What can hang from each mark
gubefip: kuro nurub
gupe: mige
kagidof: kegafef mige
mizet: mige
kuro: gubefip mige
nurub: gubefip mige
kegafef: kagidof
mige: gupe kagidof kuro nurub rusa

Each row was made from one small tree. The marks that hang from a mark follow it in brackets, in alphabetical order. Every link used is in the known rows. Write each row's tree.
Known rows
kegafef[kagidof[mige[gupe kuro nurub[gubefip] rusa]]]: [ 45.2  40.6   0.3 -25.3   0.4  -4.4  15.1   8.9  -3.3  24.6 -55.1   3.2
 -14.6  -5.5  20.5   3.3  -2.7  22.5  -1.7  -2.2]
gupe[mige[kagidof[kegafef] kuro[gubefip] nurub rusa]]: [ 14.1  16.9  -2.7 -23.3  11.2  28.1 -14.6  31.1 -19.8  15.5 -21.4   0.8
  -4.4   4.2   6.9  -6.3   6.1   6.0   2.1  11.5]
gubefip[kuro[mige[gupe kagidof]]]: [-14.0  -9.6 -21.5  -9.3 -11.5  -1.2  15.2  36.8  37.4  -5.1 -51.9  40.9
 -24.8   0.8  15.9 -40.7 -19.8   7.9 -23.5  -1.7]
kagidof[kegafef mige[gupe kuro nurub]]: [ 20.3  31.5  -2.1  -9.5   0.2 -12.0  20.7  42.6  13.3  28.1 -45.8  -7.0
 -15.2  -6.2  19.1 -21.2  -6.4  28.1  -7.0 -18.2]
kagidof[kegafef mige[gupe kuro[gubefip] nurub rusa]]: [ 30.7  33.1  -5.1 -12.5   4.1  -3.2  12.1  28.8   2.9  32.0 -36.6 -14.1
   3.3  -1.3  22.4 -11.1   0.7  23.3  13.4   2.1]
gupe[mige[kagidof[kegafef] kuro nurub[gubefip] rusa]]: [ 11.6  29.9   4.2 -36.7   0.0  13.0  -9.9  32.1 -25.3  10.7 -34.5  -1.8
 -11.7  -3.6   5.9   2.7   3.4   2.5   6.1  -1.0]
gubefip[nurub]: [ -9.2   3.1 -16.8 -27.7  15.0  10.0  42.6  37.4  18.8   4.7 -60.3  -0.2
 -12.4  15.3  17.6 -42.7 -35.5  21.5 -39.8  26.7]
gupe[mige[kagidof kuro rusa]]: [  4.6  20.6 -19.2 -12.6  17.9  36.2   0.7  22.1   7.1  -1.9 -22.5  23.3
 -17.1  -5.7  10.0   5.7 -14.1   7.0 -30.0   2.6]
mige[kagidof nurub rusa]: [ 11.4  10.4  10.4  -9.7   6.1  18.5   7.8  12.7  -2.6   9.1 -14.6  -1.5
 -17.4   2.4   4.4 -16.3 -29.2  33.7 -15.7   9.7]
mizet[mige[kuro[gubefip] rusa]]: [ 12.0  11.5 -12.0 -13.2   9.8  27.7  38.9  25.9  14.9  21.4 -30.6   2.8
   4.5  18.7  22.2 -18.3 -21.5  -1.4 -34.6  21.5]
kegafef[kagidof[mige[gupe kuro[gubefip] nurub rusa]]]: [ 47.8  26.9  -5.8 -12.6  10.1  10.4  11.5   8.5   1.5  30.5 -41.3   5.2
  -8.3   3.8  19.2  -5.2   0.0  26.6  -6.4   9.5]
mige[kagidof kuro nurub[gubefip]]: [  5.7   9.8  -0.7 -26.3  -8.0  16.9   8.0  35.6   1.9   5.7 -43.0  -1.1
 -22.7   7.0  18.7 -27.5  -5.2   7.1 -20.8  16.0]
mizet[mige[kagidof nurub rusa]]: [ 18.4   7.5  28.0  -8.0  -4.6  16.7  20.4  13.3 -11.6  16.4 -11.4  -5.3
  -9.5  10.7  -7.1 -25.1 -31.8  26.7 -19.8  -2.5]
kuro[mige[nurub[gubefip] rusa]]: [ -6.2   6.8 -12.7 -40.3   5.3   6.5  15.4  32.5 -11.4  16.4 -49.2   1.5
   7.2   4.1  30.7 -13.7 -29.5   4.2   4.2  30.8]
mizet[mige[gupe kagidof[kegafef] kuro nurub[gubefip] rusa]]: [ 24.6  34.7  43.1 -14.0 -30.3 -17.2   4.7  20.9 -12.5  14.7 -24.4  -8.0
  -8.7   1.5   0.4 -16.1   8.6  12.6  13.2 -24.0]
mizet[mige[gupe kuro[gubefip[nurub]] rusa]]: [ 22.1  21.7   9.6 -20.5  -6.7   7.3  27.7  24.6  10.5  -1.2 -40.6  -1.1
  15.0  11.2  16.4 -27.4  -4.1   5.8 -16.7  20.9]
gubefip[kuro[mige[gupe kagidof[kegafef] rusa]] nurub]: [ -0.7   5.1   6.2 -30.9 -23.6 -22.8   3.3  31.1  14.8 -13.7 -46.6  12.7
  -7.7   1.2  12.3 -38.2  -6.7  12.7   7.3  -3.2]
gubefip[kuro[mige[gupe rusa]] nurub]: [  2.8   9.1 -13.3 -39.8 -10.8  -4.4  19.7  34.5  22.0 -23.5 -56.8  19.9
   4.4  -7.4  27.8 -26.8 -27.1   6.5 -14.0  23.9]
nurub[gubefip mige[gupe kagidof[kegafef] kuro rusa]]: [ -1.0  30.7   7.9 -10.4 -10.3 -14.2   8.1  28.3   9.2   6.6 -38.3   9.8
 -18.2 -10.4   4.7  -7.3  13.0   2.8  17.5 -33.2]
gupe[mige[kagidof[kegafef] rusa]]: [ -8.1  17.3 -12.7  -8.4  19.6  12.2  12.5  20.5  -1.1  21.4 -31.0  14.3
 -19.8   5.5  -5.6  -8.0 -22.0  20.5  -9.7 -14.9]

Write each row's tree
[-20.5 -17.1 -34.7 -35.6  -6.7   6.1  27.2  44.0  23.7   3.5 -72.7  24.0
 -21.5  18.2  22.9 -46.0 -23.2  -9.7 -25.1  17.6] -> nurub[gubefip[kuro[mige[kagidof]]]]
[  8.3  33.2 -15.1   3.6  15.2 -18.2  38.8  18.0  22.2  38.5 -47.1  -0.6
 -11.1   0.1  10.9 -12.0 -28.1  37.8   1.5 -26.0] -> kagidof[kegafef mige[gupe rusa]]
[ -6.3   6.9  -5.8 -10.6 -16.8 -16.7   7.1  26.7  24.9   2.4 -36.3  26.7
 -18.3  -1.2  12.4 -25.3 -14.2  12.3   1.6 -15.6] -> gubefip[kuro[mige[gupe kagidof[kegafef] rusa]]]
[ 10.3   5.0   6.5 -21.0 -19.8   2.0  -7.4  24.2   8.9 -13.5 -26.1  24.1
 -10.4 -13.1  14.6 -19.1 -18.8  14.9  -1.6   7.8] -> gubefip[kuro[mige[gupe kagidof nurub rusa]]]
[ 22.4  19.8 -13.6 -19.0  20.9  16.4  31.6  20.9  -0.5  28.6 -37.0 -12.7
  -3.2   0.2  14.8 -11.8 -42.3  33.1 -14.8  10.2] -> kagidof[mige[nurub rusa]]
[  6.3  21.5  -0.6   7.1  -3.1  -1.6   4.0  17.1  21.9  15.9 -23.2   8.8
 -15.2   8.2  14.0 -16.3  11.7  19.5   4.0  -6.3] -> mige[gupe kagidof[kegafef] kuro[gubefip] rusa]
[ 19.7  18.0 -22.8 -34.7  14.5   4.9  32.2  36.2   7.9  25.5 -56.0 -26.9
   8.2  19.2  27.0 -28.8  -4.9  10.4  -4.7  19.3] -> kagidof[kegafef mige[kuro[gubefip[nurub]] rusa]]
[ 18.1  26.1  20.3  10.7 -14.0   5.1  16.3  11.1  19.9   3.0 -12.3  15.7
 -14.4  -0.6   2.3 -11.5  -9.2  17.5 -23.6 -20.8] -> mizet[mige[gupe kagidof kuro rusa]]
[  6.8  26.3  24.9 -15.5 -12.6 -12.5   1.3  30.6   6.0 -11.9 -27.8   1.5
 -10.0 -12.2   1.5 -19.9  13.5  13.4   9.5 -25.9] -> gubefip[nurub[mige[gupe kagidof[kegafef] kuro rusa]]]
[ -0.2  18.1  -0.2 -20.3 -14.4 -16.0  20.2  29.2  14.8  -0.8 -56.7  15.9
 -23.1  -7.6  -3.9 -20.6  -9.3   3.8   9.4 -28.5] -> nurub[gubefip[kuro] mige[gupe kagidof[kegafef] rusa]]
[ -7.5   9.8  -7.1  -2.7   1.9   5.4  20.1  35.7  25.2  17.9 -32.1   6.0
 -34.7  13.8  13.8 -31.5  -6.0  16.3 -29.9 -12.8] -> mige[kagidof[kegafef] kuro]
[-12.6 -13.6 -31.1 -51.4  -1.0   9.8  36.0  54.6  23.6 -11.6 -73.3  14.4
  -4.4  11.3  32.2 -51.2 -35.7  -4.6 -39.3  36.2] -> gubefip[kuro[mige] nurub]
[  6.5  -3.8  20.1  -6.3  -2.8  15.2  28.2  28.8  -3.5  22.0 -26.6   0.5
 -17.2  18.7  -7.5 -44.9 -30.2  23.4 -32.0  -3.5] -> mizet[mige[kagidof nurub]]
[ 22.6  20.3  10.7  -3.2  -6.9  17.4 -12.2  14.4   5.4   0.3 -13.8   7.3
  -7.6  -2.9  16.2 -10.3   6.9  22.0   0.3  16.6] -> mige[gupe kagidof kuro[gubefip] nurub rusa]
[-20.5   4.3 -19.5  -8.2  20.7  10.5  20.2  36.2   6.5  26.8 -46.0  18.8
 -28.8  13.8  -5.6 -28.4 -20.4  17.1 -22.5 -15.7] -> gupe[mige[kagidof[kegafef]]]
[ 10.3  28.5   2.1   8.3  -3.8   8.1   3.5  11.0  28.5  -4.6 -15.8  20.2
 -22.7  -8.8  14.9  -2.7  -5.6  23.7 -18.5  -8.3] -> mige[gupe kagidof kuro rusa]
[ 11.6  20.8  10.9 -13.5 -10.3  -8.1   0.5  21.9  11.6   1.1 -32.2  -4.8
  -5.6  10.4  13.2 -29.4  18.8  18.8   8.5   6.6] -> mige[gupe kagidof[kegafef] kuro[gubefip[nurub]] rusa]
[  4.9  25.6 -16.9 -41.8  20.6  25.2  15.5  29.3 -21.7  12.9 -53.4   6.0
   0.7  -3.5  11.9   3.8 -33.3   7.9  -8.0  24.9] -> gupe[mige[nurub[gubefip] rusa]]
[ 29.0  30.2  34.6 -13.9 -26.4  -0.1   5.0  15.8  -7.9   3.1 -23.9   0.9
  -6.2  -2.8   3.7 -11.6   1.2  10.7  -0.9  -7.2] -> mizet[mige[gupe kagidof kuro nurub[gubefip] rusa]]
